What can hang from each mark:
M: D L Z
L: M R U
D: M R
U: L Z
N: D
B: L Z
Z: M R
R: D L

(in the rows, 128 means zero)
Known rows, with every way that one mark hangs from another:
R[D[M] L]: [114 112 117 119 121 156 126 124 127 115 132 119 104 118 133 136 138 140
 157 118 130 130 123 173]
Z[R[D L]]: [ 96 121 119 145 122 140 139 121 120 125 134 103 103 123 131 142 135 120
 147 119 138 120 120 167]
Z[M[D] R]: [107 109 117 142 127 115 142 135 120 121 140  93  98 152 123 139 128 121
 138 135 141 111 105 156]
Z[M[D]]: [122 106 125 128 127 122 143 134 123 112 138 107 105 150 129 131 128 129
 142 134 136 115 110 144]
R[L]: [117 114 122 141 128 143 136 123 129 118 130 127 113 130 133 135 135 131
 147 129 134 126 130 152]
R[D]: [116 122 127 126 121 138 144 125 123 114 135 108 111 125 139 130 129 123
 149 117 134 125 121 137]
B[L[R U] Z]: [123  90 106 252 127 146 148 109 137 117  94 129 108 133 120 125 147 119
 132 123 125 123 125 153]
D[M R[L[U]]]: [142 105 101 140 137 155 113 121 130 119 121 133 101 147 130 139 135 143
 148 126 127 141 121 188]
U[Z[R[L]]]: [100 130 126 155 139 127 146 115 125 121 150  98 106 139 131 141 130 113
 141 131 135 142 125 154]
N[D[M[L[R]]]]: [129  77 119 171 125 138 135 120 127 124 137 127 110 150 145 138 134 132
 149 138 136 136 123 144]
U[L[M R[D]] Z]: [111 120 137 188 137 124 144 120 127 111 172 116  96 151 148 135 127 126
 143 122 115 145 124 133]
Z[M[L]]: [121  88 121 164 125 121 141 139 133 116 123 124 109 150 135 133 120 122
 139 137 134 125 121 145]
D[M[L[R] Z]]: [143 105 109 182 124 131 125 131 134 115 135 132 109 152 144 134 133 131
 137 132 130 154 122 149]
B[Z]: [123 117 113 174 132 132 150 133 132 111 119 115 115 136 119 121 137 127
 140 124 135 123 128 136]
R[D[M]]: [122 117 117 119 122 142 132 131 128 115 137 110 107 126 136 130 130 134
 152 119 131 132 120 149]
M[L[U]]: [134  93 126 187 124 139 138 123 140 119 119 134 117 148 151 138 132 110
 135 134 133 129 118 144]
U[Z[R]]: [105 133 126 154 140 117 149 119 127 121 153  92 108 144 134 137 126 110
 139 131 136 143 123 138]
Z[R[D]]: [103 125 118 145 123 128 143 126 121 124 138  96 105 130 133 138 129 115
 144 120 139 121 118 147]
B[L Z[M R]]: [ 97  92 100 229 130 122 155 135 125 119  89 108 104 138 101 129 139 121
 134 130 136 107 129 165]
R[D[M] L[U[Z]]]: [116 113 127 128 128 160 128 108 139 113 133 112  98 121 139 139 138 128
 152 119 122 145 115 190]
L[U]: [134 109 126 150 129 138 138 118 146 119 125 121 110 139 141 132 129 118
 138 132 128 132 118 146]
B[L Z[R]]: [100 105 101 236 130 129 155 129 121 121  94 112 112 134 108 131 147 118
 135 126 140 107 133 152]
B[L[M[D Z] R U]]: [137  93 121 247 123 138 138 108 127 116 116 130 105 151 143 132 150 125
 128 131 124 122 116 161]
M[D[R] L Z]: [145 123 122 174 127 126 141 126 100 104 124 122 115 173 149 145 144 117
 133 127 148 126 111 151]

Rows:
[127 100 114 177 133 135 127 127 142 122 134 119 107 150 143 142 132 119
 138 136 130 145 115 162]
D[M[L[U[Z[R]]]]]
[128 112 125 173 129 137 134 127 129 113 129 132 109 141 137 131 140 137
 140 132 128 130 132 168]
R[L[M[Z]]]
[135  87 121 172 125 132 137 120 128 118 132 125 109 154 146 138 136 130
 145 138 137 145 124 151]
N[D[M[L[R] Z]]]
[125  92 120 166 126 126 140 127 126 121 127 116 109 155 141 143 137 126
 145 141 143 137 124 160]
N[D[M[L Z[R]]]]
[104 130 136 184 143 110 148 133 120 115 170 104 100 166 141 146 135 120
 139 134 129 124 119 139]
U[L[M[D]] Z[R]]
[130 126 107 144 129 122 129 137 134 118 135 110 105 147 129 135 132 132
 140 134 134 145 124 158]
D[M[Z[R]]]
[144 140 121 137 131 125 142 123 104 104 132 108 110 165 138 138 142 126
 138 125 144 128 113 150]
M[D[R] Z]
[128 110 118 145 142 143 132 111 126 115 123 119  98 151 130 139 127 127
 143 127 128 141 119 183]
D[R[L[U[Z[M]]]]]
[149 126 100 135 137 130 123 133 121 111 127 121 104 159 130 133 131 142
 143 127 133 151 126 166]
D[M[Z] R]
[129  97 125 225 138 138 141 110 118 115 115 121 107 156 139 136 148 122
 134 131 128 117 118 167]
B[L[M[D[R]] U[Z]]]
[131 123 125 185 128 118 140 133 117 114 144 108 106 160 140 133 144 128
 132 133 136 118 114 155]
L[M[D Z[R]]]
[116 107 138 165 129 156 136 106 134 113 134 115  99 127 145 135 139 125
 146 120 119 133 116 188]
R[D L[M U[Z]]]
[ 91 140 135 149 138 115 153 126 124 115 159  97  99 145 137 147 126 111
 145 124 130 137 124 137]
U[L Z[R[D]]]
[119 139 124 148 124 125 143 123 112 112 137 102 107 150 134 145 148 120
 136 130 146 121 112 164]
M[D Z[R[L]]]
[139  93 127 201 119 144 135 110 125 117 139 128 111 155 157 143 142 111
 132 128 135 124  99 139]
M[D L[R U]]
[124  83 117 180 123 125 137 130 132 119 132 126 105 151 137 131 119 123
 136 134 129 134 117 142]
Z[M[L[R]]]
[133 108 111 167 138 144 127 124 114 118 128 132 106 151 133 134 134 141
 145 125 131 126 129 169]
D[R[L[M]]]
[ 96 111 129 163 132 118 150 123 124 117 142  90  99 145 135 141 121 106
 139 128 134 139 114 160]
U[Z[M[L] R[D]]]
[117 104 126 199 134 135 149 109 135 118 109 119 112 138 135 136 138 112
 137 133 129 130 128 150]
B[L[U[Z]]]
[101 106 117 143 126 126 139 129 118 121 136 100  96 145 120 144 134 125
 141 134 141 110 107 175]
Z[M[D] R[L]]
[121 127 130 180 130 112 142 143 122 110 149 122 103 166 141 142 140 130
 137 134 131 116 122 141]
U[L[M[D Z[R]]]]
[129 118 121 190 130 116 138 135 129 118 136 115 106 154 138 128 134 129
 132 134 131 130 126 155]
L[M[Z[R]]]
[149  94 101 170 135 145 117 128 129 119 119 136 107 160 142 141 131 132
 141 129 131 141 117 170]
D[M[L[U]] R]
[121 105 120 128 121 164 123 115 139 116 123 122 100 118 137 138 139 134
 153 119 124 134 115 189]
R[D[M] L[U]]
[107 111 113 145 123 149 126 118 134 125 129 107  97 124 131 144 137 124
 147 122 131 128 112 188]
Z[R[D[M] L[U]]]
[129 110 124 161 129 150 131  96 144 117 152 106  95 132 146 132 128 119
 141 118 115 162 106 160]
L[R[D[M]] U[Z]]
[127 111 135 193 138 131 140 113 132 118 151 101 100 158 146 136 141 116
 131 134 127 125 102 166]
L[M[D] U[Z[R]]]
